What can hang from each mark:
J_102: J_448 J_775 J_808
J_775: J_808
J_500: J_415
J_558: J_102 J_415 J_448 J_500 J_775
J_448: J_775 J_808
J_808: J_558

Each row was made from one small tree. The marks that hang from a mark follow it in brackets, in the order of their numbers. Every link used is in the known rows. Write each row's tree.
Known rows:
J_500[J_415]: -5 8 -10 -5 11 15 13 10 2 -5 -11 -1 -2 -3 -6 -2 3 -5
J_102[J_775]: -19 -7 -2 1 -3 -8 9 0 8 -6 -5 -12 12 -2 -13 0 21 0
J_102[J_448 J_775]: -22 -23 -9 20 -7 -10 5 0 11 2 -14 -23 -2 -2 -6 -6 31 4
J_448[J_775[J_808[J_558[J_102 J_500]]]]: 1 -10 -16 -14 5 -25 -4 -10 12 12 -14 -10 13 8 3 -14 -2 4
J_775[J_808[J_558]]: -2 -15 -3 -9 -2 -26 -1 -12 -14 -6 -7 -2 -13 1 5 9 -13 -2
J_808[J_558[J_102[J_775] J_415]]: -11 -11 2 -10 -10 -2 17 -10 6 5 1 -19 6 -20 -4 -12 7 14
J_808[J_558[J_102 J_415 J_500 J_775]]: 0 -12 -7 -26 -1 -1 16 -13 18 25 -7 -22 16 -24 -6 2 -9 7
J_102[J_775[J_808]]: -27 -13 -2 4 0 -26 5 -1 3 -18 -21 -14 13 4 -7 8 12 -3
J_558[J_102[J_448 J_808] J_415 J_775]: -28 -14 0 27 0 -9 8 14 13 3 -45 -42 16 -18 1 9 -12 -1
J_102[J_448 J_808[J_558]]: 4 -26 -15 16 -5 -19 0 -9 -12 4 -15 -20 -30 -17 13 2 -8 -9
J_558[J_775]: -15 -3 0 -2 0 -4 6 6 3 7 -10 -8 7 3 -18 17 -2 -5
J_102[J_448 J_775 J_808[J_558[J_500]]]: -7 -36 -25 6 -3 -27 9 -15 7 6 -23 -35 -8 -25 5 2 13 -12
J_558[J_415 J_448 J_500 J_775[J_808]]: -9 -14 -3 -11 12 -27 6 5 18 9 -44 -20 27 -14 1 40 -14 -8
J_808[J_558]: 10 -9 -4 -16 -8 -3 6 -15 -9 10 15 2 -18 -8 -2 -3 -2 3
J_102[J_448 J_775 J_808[J_558]]: -15 -33 -17 17 -9 -27 9 -9 -4 -2 -20 -32 -18 -19 0 2 14 -9
J_558[J_102[J_448] J_500 J_775]: -16 -14 -15 2 3 -11 5 0 28 35 -28 -35 29 -5 -14 0 2 4
J_102[J_448[J_808]]: -6 -25 -10 16 -10 -3 -14 7 0 10 -21 -23 0 8 12 -3 12 -1
J_775[J_808[J_558[J_102[J_448] J_415]]]: -9 -21 -1 4 -5 -22 1 -8 -3 -3 -21 -18 -7 -6 13 -2 -12 8
J_102[J_448 J_808]: -4 -18 -12 28 0 -16 -5 2 -4 -4 -27 -22 -15 -10 15 4 -5 -12

Write each row's tree:
11 -6 -14 -21 -2 -22 6 -13 11 39 -2 -12 13 -7 -11 -13 2 9 : J_808[J_558[J_102 J_448[J_775] J_500]]
-3 -11 -9 -5 -1 -19 9 -6 -13 0 -13 -14 -12 -16 -5 19 -18 -16 : J_102[J_808[J_558[J_775]]]
11 -10 3 -11 -7 -7 11 -7 -8 10 3 -2 -16 -19 3 8 -4 7 : J_808[J_558[J_415 J_448]]
2 -5 0 -7 -6 -12 9 -3 4 21 -4 -11 3 -10 -4 -12 1 16 : J_808[J_558[J_102 J_415 J_448[J_775]]]
7 -14 -18 -17 6 -22 -6 -12 9 8 -11 -4 4 7 7 -7 -1 -1 : J_448[J_775[J_808[J_558[J_500]]]]
8 -10 -2 1 -1 -19 8 -4 -14 -4 -16 -11 -14 -26 11 16 -19 -10 : J_102[J_808[J_558[J_415 J_448]]]
-20 -33 -23 1 0 -23 11 -10 10 0 -27 -28 -6 -8 -2 0 22 -2 : J_102[J_448 J_775[J_808[J_558[J_500[J_415]]]]]
-18 -13 6 1 -5 -9 2 21 2 9 -37 -24 24 -3 -6 33 -2 -4 : J_558[J_415 J_448[J_808] J_775]
-24 -7 3 6 2 -39 3 12 -8 5 -34 -10 10 10 -21 38 -10 -8 : J_558[J_448 J_775[J_808]]
0 -21 -17 1 2 4 -9 4 39 24 -36 -40 39 -10 22 -23 9 10 : J_558[J_102[J_448[J_775 J_808]] J_415 J_500]
-19 -12 -11 -8 -5 -28 1 6 19 27 -36 -37 57 -2 -15 1 16 2 : J_558[J_102[J_775] J_448[J_808] J_500]
-2 9 -24 -3 20 -22 10 12 20 22 -45 -25 36 -10 -10 -7 -4 -8 : J_558[J_102[J_808] J_448[J_775] J_500[J_415]]
-21 -8 0 -5 10 -32 9 8 23 17 -51 -32 46 -12 -7 26 -17 2 : J_558[J_102 J_415 J_448 J_500 J_775[J_808]]
1 -5 6 -6 -9 -10 12 -5 -4 17 -2 -11 -1 -18 -3 -3 -6 14 : J_808[J_558[J_102 J_415 J_448]]
-7 -14 -13 -17 1 -22 -2 9 11 31 -34 -24 36 1 -15 31 0 -12 : J_558[J_448[J_808] J_500 J_775]
8 4 -17 -16 15 -4 12 5 12 18 -21 -6 13 -12 -7 10 3 -8 : J_558[J_448 J_500[J_415]]
-23 -26 -14 30 -3 -24 4 3 4 -11 -33 -33 -3 -12 2 4 16 -12 : J_102[J_448 J_775 J_808]
6 -15 -11 -12 4 -22 12 -6 0 9 -25 -20 0 -30 3 27 -21 -16 : J_102[J_808[J_558[J_415 J_448 J_500 J_775]]]
11 -17 -29 -30 0 2 -5 -2 12 22 -14 -16 16 5 5 -14 12 -5 : J_448[J_775 J_808[J_558[J_500[J_415]]]]
-16 -11 -3 -11 0 -14 4 15 25 29 -48 -41 57 -11 -8 20 -5 1 : J_558[J_102 J_415 J_448[J_808] J_500 J_775]
6 -18 -16 -16 -10 -5 -11 -1 0 16 -6 -13 8 14 4 -13 11 0 : J_448[J_775 J_808[J_558]]
